Known rows, with every step that occurs
teked-lubar-luko-nekil: [-28.0   9.3   3.0 -13.5 -15.4 -12.4   9.1  -9.8   1.9  -1.8 -11.5   2.6
  20.7   8.4 -28.8  -2.6  17.2  17.2   5.3 -14.8]
ruzoz-bala: [-14.7  -7.6  -7.1   4.3  -0.3   0.9  -4.1  -7.0  -2.2 -13.6  -8.3   5.2
  -1.1   1.4  -4.8   7.6   6.1   1.3  15.3  -0.2]
teked-lubar-luko-nekil-ruzoz: [-21.2  11.5  -8.1 -16.0 -23.7  -9.8  -6.7 -19.8   1.3  -7.3  -5.2   3.4
  14.6   1.1 -27.3   5.0  13.7   9.2  20.3 -21.6]
noso-bala: [-14.3   0.8  -3.3   8.4  -0.8   1.6  -4.3 -12.0  -4.9 -15.7  -0.1   3.0
 -11.1   2.7   3.2  -8.1   3.3  -2.3  17.1   0.8]
luko-nekil-ruzoz: [  2.2   7.0 -18.5  -0.9 -11.2   4.4 -13.4 -29.2  -3.6 -12.0  -1.7   6.0
  -7.7  -1.3 -11.0  16.6   0.2   6.2  23.4 -17.5]
ruzoz-nekil-luko-lubar-teked-bala: [-44.4 -10.6  11.6 -14.0 -14.7  -1.3   4.6 -39.2  14.1  -3.5  -6.7   7.5
  30.8  16.1 -52.6 -23.6  24.4  -1.9  -7.6  -7.4]
nekil-ruzoz-bala-luko-lubar: [-16.2  -3.6 -15.4 -15.1 -10.1   5.2 -14.4 -39.4 -10.7  -7.5   0.3  12.5
  10.9  13.5 -13.6   7.0  13.8  -6.2  22.2 -12.1]
teked-bala-noso: [  2.6   6.2   8.2  -9.3  15.9  -3.4 -15.5 -18.5  -8.3 -12.3  14.6  -2.1
  10.2  -1.3  -4.3  10.7   8.9  -1.1  11.2  -5.9]
teked-bala: [ -4.3  -2.4   4.5  -9.8   4.3 -11.1   0.4  -8.2  -1.9  -8.6   8.7  -5.0
   7.2   4.6 -12.2  -1.9  16.1  -1.6   7.7   2.5]
lubar-luko-nekil-ruzoz-bala-noso: [-24.8  11.0 -16.2   5.9  -7.7  10.2 -28.5 -36.5 -11.9 -31.0   0.5  10.7
   5.2 -14.2 -17.0  30.2  -1.2  15.0  34.6 -33.2]
teked-bala-ruzoz-nekil: [ 13.3 -11.6  -0.4 -14.8  11.5  10.7 -20.0 -32.2   0.5 -13.8  -8.5  -0.3
  10.9  -3.7 -23.1   3.2   9.0  14.6   7.4   1.6]
noso-bala-ruzoz: [  7.0   2.8  -9.6  -4.8   7.4   7.9 -18.8 -25.4  -5.8 -16.7  -0.9   2.0
  -8.2  -5.8   6.2  -1.4  -0.4   9.3  20.7   0.1]
noso-bala-luko-nekil: [-27.9   5.6   0.2   7.9   2.8   9.2   6.4 -32.8 -12.4 -21.8   0.4   6.0
  -1.5  21.4 -13.1  -3.0   4.5  13.1  13.7 -16.8]
teked-lubar-ruzoz-bala: [-19.1   0.9 -18.1 -21.5  -8.2 -11.6  -7.5 -29.9   7.0 -17.2 -13.7  10.0
  13.8   3.3 -19.6   4.9  17.3  -2.4  27.2   7.0]
teked-bala-ruzoz-nekil-luko: [ -5.2 -10.1  12.0 -10.4   8.5  19.5 -19.9 -32.6  13.3 -14.5  -7.2  -2.3
  19.8   7.5 -34.6  -3.9  11.7  12.7  10.6  -9.0]
nekil-luko: [-19.8   0.8  11.2   4.9  -2.9   9.1   0.0  -1.0  11.1  -0.4   1.4  -2.0
   8.8  10.1 -10.9  -6.0   2.9  -2.0   2.0  -9.8]
nekil-ruzoz: [  6.0   2.1 -10.7  -2.3  -6.8   3.3 -15.1 -12.0   0.2  -4.7   6.5   1.3
  -5.9  -6.5   1.7   7.0  -2.6  -7.8  15.5  -6.4]
luko-nekil-ruzoz-bala-noso: [ -4.2   7.2 -23.2   4.6   0.3  14.0 -32.0 -46.9 -13.2 -30.3  -5.1  16.2
  -5.2  -7.5  -6.8  37.5  -0.9   8.8  41.0 -25.2]
bala-ruzoz-nekil-luko-lubar: [  0.0  -6.6  -1.7 -14.6  -7.7  25.3 -21.9 -39.0   9.2   1.1 -21.3  12.7
  19.6   8.2 -27.4  -8.4   7.6  13.0   3.4  -8.3]
nekil-ruzoz-bala: [ -8.4  -6.1 -18.0   2.4  -6.8   5.0 -19.9 -19.9  -1.6 -18.5  -4.0   7.1
  -7.5  -5.7  -3.3  15.9   3.2  -6.2  30.3  -6.3]

Rows
[-36.5  -2.8  14.5 -12.9  -2.8   6.7 -10.4 -49.4   8.0  -7.8  -2.2  11.3
  33.2  10.4 -43.0  -9.5  16.6  -1.4  -4.3 -15.3] => ruzoz-nekil-luko-lubar-teked-bala-noso
[-23.7   5.2  11.4 -14.8 -11.9 -13.8   6.2   7.9   5.9   5.5  -3.0  -2.1
  22.8   2.3 -16.6 -11.4  13.8   2.9  -2.9  -4.3] => teked-lubar-luko
[-19.7  -9.0   4.8  -2.4 -16.0  20.2  -6.8 -25.7  10.1   2.3 -21.1  13.9
  17.3  17.6 -30.6 -15.8  10.7   1.1   0.4  -8.6] => ruzoz-nekil-luko-lubar
[-14.4  -5.4  -4.5  -7.9  -9.3  26.9 -25.6 -51.4   5.1 -14.6 -21.7  14.7
   7.8  11.5 -24.6 -15.7   9.8  11.4  20.2  -7.6] => noso-bala-ruzoz-nekil-luko-lubar
[ -1.6  -7.6   7.7  -0.4   3.9  30.3 -19.3 -24.3  14.5  -6.2 -16.1   3.1
  13.3   1.9 -21.8  -1.4  -4.5  13.8   1.3 -10.3] => bala-ruzoz-nekil-luko
[-24.7   8.5  -0.8   3.7 -12.0  -1.7   7.2  -8.4  -4.2  -7.7  -1.6  -0.7
   9.7  -0.1 -22.7   0.7   2.3  21.1   0.7 -17.9] => lubar-luko-nekil
[-33.8  -5.1  -1.7  -8.5 -12.6  17.5 -13.3 -55.4  10.1 -11.5 -16.4  15.6
  15.0   5.3 -33.2 -22.0   7.4  10.0   4.2  -9.4] => noso-bala-ruzoz-nekil-luko-lubar-teked
[-24.1   1.0   8.2   6.0   8.0   7.9   3.2 -15.7  -8.9 -14.3   8.3   0.8
   0.1  16.0  -0.2 -10.7   1.3  -0.9   7.4  -5.8] => noso-bala-luko
[-11.3   8.6 -15.0 -22.1   4.2  -3.4 -22.0 -39.5  -0.4 -20.9  -8.5  14.5
  17.0  -3.7 -12.1  18.2  10.0  -1.7  27.9  -1.2] => teked-lubar-ruzoz-bala-noso
[-12.2  -2.8 -11.5 -20.2  -7.0  14.6  -4.7 -49.8  -2.0  -3.3  -9.4  13.8
  23.5  15.0 -33.9 -11.3   1.5   6.5  -4.5  -2.0] => bala-luko-lubar-ruzoz-nekil
[-25.5  -1.3 -14.5 -12.6  -7.7  16.6  -8.4 -60.6  -7.4 -19.5 -10.4  17.0
  12.3  18.1 -29.7 -20.4   5.2   4.3  12.2  -1.8] => noso-bala-luko-lubar-ruzoz-nekil
[-25.8  -2.1   2.6 -14.4 -12.1  11.6  -7.9 -31.9  23.5  -8.8 -20.2   9.6
  24.9  13.3 -39.9 -12.4  10.6  -0.5  10.8  -3.4] => teked-lubar-ruzoz-nekil-luko
[-15.6  -7.6   4.7   7.1   2.3  32.4 -23.1 -36.9   8.9 -23.5 -15.8   7.2
   2.2   5.5 -17.4 -10.2  -1.2  12.0  19.0 -10.1] => noso-bala-ruzoz-nekil-luko
[-12.8  -1.0 -25.7   4.9 -11.5   5.1 -16.8 -36.8  -5.6 -25.6 -11.5  11.8
  -9.1  -1.0 -14.8  24.4   6.4   8.9  38.3 -16.7] => luko-nekil-ruzoz-bala
[-26.9   1.9   4.6 -18.6  -5.8  -8.9  17.0 -24.1  -3.5  13.8   8.7   4.5
  25.8  13.3 -19.8 -14.0   6.6  -0.8 -24.7  -6.6] => bala-luko-lubar-teked
[-17.0   5.8   9.7 -11.5  13.2 -12.9  -3.5 -23.1  -3.0 -10.2  19.2  -2.4
  16.8  -7.7 -13.2   6.8   6.1  -2.9  -4.8  -7.0] => lubar-teked-bala-noso
[-18.9  -6.5   0.6 -16.6 -11.6  15.3 -10.1 -45.1  15.5   4.9 -16.8  12.0
  26.8   2.1 -36.6 -11.9   4.7  12.1 -13.6  -9.9] => bala-ruzoz-nekil-luko-lubar-teked
[-25.5  -9.6  14.9 -11.1   6.1   9.4  -7.6 -38.2  19.3 -12.7  -1.9  -3.4
  26.5   1.0 -43.8  -8.3   9.6  10.7  -6.0  -9.3] => lubar-teked-bala-ruzoz-nekil-luko
[-24.8  -8.1   3.8   3.1   7.9   7.3   3.4 -10.7  -5.6 -11.5   0.8   2.4
  10.4  13.3  -9.2   6.1   4.4   3.2   3.8  -6.3] => ruzoz-bala-luko
[-13.3   7.2  -8.9 -37.7  -1.7 -12.9   0.9 -47.5  -6.2  -5.9  15.9   0.6
  28.7  17.3 -31.9 -11.9  22.1  -1.0   8.2  -0.4] => teked-bala-luko-lubar-ruzoz
